Known rows, with every step that occurs
zisud/riti/bunire/goketu/zopiduv: 1.90; -4.84; 2.47; 1.31; 1.91; -0.97; 0.31; 1.03; -0.60; 2.06; -2.03; 4.07; 2.43; -1.13; -0.93; 2.11; -0.19; 1.88; -0.06; 2.36; 3.57
bunire/goketu/zopiduv/riti: 4.38; -1.58; -3.80; 4.35; 3.14; 2.40; 0.37; -1.71; -0.34; 3.58; 0.98; 6.40; -0.14; 1.83; -1.04; 2.86; 2.49; 5.41; -3.12; 2.23; 2.73
zisud/goketu: 1.07; 0.50; 1.70; -2.04; -0.97; -0.34; -1.46; -0.37; 2.17; -1.24; 2.67; -1.26; -3.20; -1.15; -1.95; -0.24; -0.44; 1.28; 0.23; 1.68; 1.28
noza/riti/goketu/zopiduv: -0.12; 0.32; 2.57; -1.06; 3.22; 2.38; 2.96; -3.60; -3.58; 0.49; -4.73; 1.83; 1.04; -2.80; -1.23; -0.03; -0.71; 0.38; -2.52; 1.67; 2.59
zopiduv/goketu/riti/noza: 1.27; -0.67; -5.81; 0.58; -0.43; 0.64; 2.59; 0.56; -1.46; -0.94; -0.24; -2.82; -1.16; 1.09; -0.19; -1.27; 1.90; 2.03; -2.17; -0.10; -5.25
bunire/goketu/riti/noza: 0.82; -0.90; -0.60; 1.14; -2.27; -0.72; 1.61; -0.49; -0.71; 1.26; 0.46; 1.11; -0.57; 0.41; -2.37; 1.26; 1.05; 2.73; -4.79; 0.53; -1.29
goketu/bunire: -0.66; 1.73; 1.46; -1.71; -2.97; 2.45; -3.85; -0.94; 0.35; 1.53; 2.07; -2.00; 1.99; 1.04; 0.94; 0.99; -1.34; -4.58; 0.80; -1.78; 1.10
zopiduv/riti: 0.26; 1.92; -3.07; 4.64; -0.06; 0.62; -3.12; -0.12; 2.36; 0.42; 3.46; 1.55; -1.52; 3.58; -1.24; 1.26; 0.14; -1.68; -0.44; -0.96; -0.35
goketu/zopiduv: 2.55; -0.55; -0.20; -0.20; 2.52; 3.45; 1.70; -2.70; 0.43; 1.51; 3.13; -0.35; 0.14; -1.44; -1.86; 1.34; 2.04; 0.87; -0.47; 0.19; 0.26
riti/goketu/zopiduv: 2.43; -1.33; 0.55; -3.23; 1.97; 3.35; 4.65; -4.77; -2.14; 1.78; -0.19; 2.19; -1.13; -1.09; -0.25; 0.23; 0.58; 2.62; -2.74; 0.65; 1.45
goketu/zopiduv/riti: 2.68; 0.74; -4.52; 3.48; 4.71; 2.96; -0.57; -1.23; 0.58; 1.60; 1.27; 2.79; -0.44; 1.92; -0.33; 1.49; 1.39; 1.08; -1.52; 0.99; -0.34
bunire/riti: -1.97; 1.15; 0.65; 3.71; -3.78; -1.29; -0.04; 0.68; 2.78; -0.46; 1.58; 0.72; -0.35; 1.29; -5.01; 1.25; -0.42; -1.55; 2.49; -1.47; -2.40
noza/goketu/bunire: -2.23; 0.17; 3.71; -3.89; -0.68; 0.30; -1.59; -1.68; -0.11; -0.59; 1.85; -2.35; 2.07; -1.70; 3.87; -0.06; -0.47; -1.45; 1.21; -2.00; 2.53
zopiduv/goketu/riti/bunire: 3.27; -2.30; -1.33; -0.11; 0.46; 2.57; 0.05; 1.65; -1.86; 0.50; 1.09; -4.12; 1.16; 2.44; 1.63; 1.03; 1.53; -2.08; 0.17; -0.52; -3.48
zopiduv/goketu: 2.38; -1.81; -2.96; 1.04; -1.71; 2.00; 1.03; -0.77; 0.56; -0.07; 4.40; -2.17; -0.98; 0.61; -1.14; -0.05; 3.10; 1.88; 1.28; -0.79; -0.60
bunire/goketu: 1.87; -1.85; 2.17; 1.69; -3.60; 0.86; -0.11; -1.73; 1.37; 2.06; 4.99; 1.96; -0.67; 0.04; -3.37; 2.62; 2.13; 2.72; -1.57; -0.11; 3.40
riti/zopiduv/goketu/bunire: 1.64; 0.16; -1.43; -2.07; 0.62; 1.48; 0.01; 2.40; -2.54; 0.86; -1.98; -3.44; 2.03; -1.50; 2.97; -2.40; 1.44; -1.33; 2.48; 0.30; 0.53
riti/goketu: -0.03; -0.32; 2.03; -1.93; -2.79; 1.07; 1.99; -3.40; -0.37; 0.45; 1.87; 1.00; -2.16; 0.56; -1.08; 0.07; -0.51; -0.06; -1.82; -1.15; 1.34
zopiduv/goketu/bunire: 1.65; -0.31; -2.69; -1.39; -2.39; 3.21; -1.76; -0.28; -1.34; 1.33; 1.34; -2.70; 1.97; 1.37; 2.46; -0.37; 0.73; -0.70; 1.73; -0.91; 0.16
zisud/riti: -2.11; 0.07; -0.10; 2.58; -0.81; -3.21; -2.26; 0.81; 3.85; -0.69; 1.82; 1.28; -0.90; -1.98; -2.63; -0.92; -1.64; -1.31; 0.64; -0.39; 1.58

Rows
-4.00; -0.85; 2.21; -1.77; -1.58; -2.39; 2.87; -1.40; 0.50; -3.70; 2.59; -2.59; -1.65; -1.28; 0.01; -0.68; 1.27; 1.56; 0.53; -1.84; -1.16 : riti/noza/goketu
-0.33; -0.36; 2.14; -1.44; 2.89; -0.68; 1.33; -1.67; 1.00; -1.10; 3.11; -1.81; -0.23; -3.34; 1.55; -0.32; 1.05; 1.22; -2.06; -1.40; -0.40 : noza/goketu/riti
-4.41; 0.81; 3.01; -1.06; -2.24; -2.19; -0.66; 0.64; 0.61; -1.21; -1.82; -0.01; 2.77; -0.51; 1.83; -0.17; -1.85; -1.06; 3.50; -1.94; -0.18 : noza/goketu/bunire/riti
0.99; -2.20; 0.86; 0.34; 6.08; 1.02; 0.61; -0.23; -1.23; -1.04; -0.32; 0.47; 1.14; 1.75; 4.14; 1.84; 1.34; 0.39; 1.17; 0.01; 0.06 : noza/goketu/zopiduv/riti/bunire
0.46; 1.02; -6.01; 3.07; 2.85; 1.21; 1.05; -0.56; -0.71; -0.12; -1.43; 2.21; -1.05; 3.12; -0.76; 0.72; 0.89; 1.34; -1.69; 0.83; -3.13 : goketu/zopiduv/riti/noza
2.17; -1.24; -1.62; 0.41; 1.22; 0.35; 2.97; 1.93; -0.56; -0.56; 1.33; -2.71; -1.02; -2.32; -0.84; -2.01; 3.77; 1.28; 2.07; 0.40; -0.11 : riti/zopiduv/goketu
-2.89; 0.61; 0.70; -2.92; -1.78; -1.95; -2.08; -0.88; -0.63; 1.10; -4.85; 3.44; 1.09; -0.76; 2.57; -2.38; -5.21; -2.47; -0.91; -0.11; 3.47 : zisud/riti/goketu/bunire
-4.42; 1.88; -2.00; -0.63; -0.15; -1.92; -2.28; 0.35; -1.08; -2.17; -2.63; 0.23; 0.68; 2.90; 5.16; -0.92; -1.61; -0.76; 0.33; -1.33; -0.75 : zopiduv/riti/noza/goketu/bunire
-0.37; 0.23; -3.55; 1.47; -3.89; 0.52; -0.99; 1.95; -0.61; 0.86; -2.51; -0.34; 2.89; 2.55; 0.23; -0.24; -0.61; -0.48; 3.94; -0.84; -2.39 : zopiduv/goketu/bunire/riti
-2.09; 1.78; 2.06; 2.93; -0.90; -3.14; 1.79; 3.62; 1.74; -0.98; -1.61; -0.10; -0.12; -1.73; -4.43; -0.71; -0.10; -2.08; 3.12; -0.35; -2.00 : bunire/riti/zopiduv
2.03; -0.11; 3.29; -3.12; 1.12; 0.30; -2.24; 2.11; -0.31; -0.63; -0.91; -3.40; -0.91; 0.47; 1.04; 0.76; -2.03; -2.81; -0.83; 1.81; -1.78 : zisud/goketu/riti/bunire
1.24; 2.11; 1.38; 0.11; 3.73; -0.34; 0.88; 1.84; 0.27; 0.46; 0.13; -2.33; -0.25; -3.57; -1.06; -1.22; 0.76; -2.57; -1.96; 0.26; -1.22 : goketu/riti/zopiduv
-4.04; 2.68; -0.21; -2.19; -4.79; -3.43; -1.76; 3.18; -0.44; -2.05; -7.00; -0.37; -0.03; 1.93; -0.60; -1.46; -4.40; -0.84; 2.49; 1.64; -3.41 : zisud/goketu/bunire/riti/noza
-0.41; -3.77; 3.79; 2.53; -2.85; -3.17; -2.21; 2.29; 1.30; 0.78; 0.15; 2.83; 1.19; 0.39; -1.70; 1.87; -1.17; -0.74; 0.89; 0.64; 3.53 : zisud/riti/bunire/goketu
2.14; 1.91; 1.69; -2.66; 4.96; -1.73; 0.57; 2.88; 0.15; -0.77; -2.73; -2.04; -2.26; -5.17; -0.20; -2.79; -0.55; 0.52; -1.92; 3.45; -0.48 : zisud/goketu/riti/zopiduv
-3.72; 0.50; -2.13; 1.86; 0.58; -3.01; 0.74; -0.15; 0.91; -3.71; 0.54; 0.65; -2.28; 2.20; 1.48; -0.66; 0.57; 1.76; -0.35; -1.20; -1.71 : zopiduv/riti/noza/goketu
0.36; 1.95; 1.82; -4.45; -1.56; 0.84; -4.23; 0.16; 0.30; 0.28; -0.66; -1.82; 0.02; -0.45; 1.80; -0.67; -2.66; -1.41; 0.64; 1.52; 2.05 : zisud/goketu/bunire
-4.42; 1.33; 4.44; -1.90; 0.87; -4.08; 1.23; 3.28; -0.65; -1.91; -5.04; -0.72; 3.04; -3.56; 2.20; -2.05; -1.26; -1.54; 4.34; -0.88; 0.13 : noza/goketu/bunire/riti/zopiduv
0.17; 1.17; -2.36; 1.73; -0.49; 0.56; -0.12; -2.25; -0.01; 0.65; -0.09; 4.15; -2.80; 3.85; 0.38; 0.11; -1.21; -0.04; -2.71; -0.53; 0.78 : zopiduv/riti/goketu
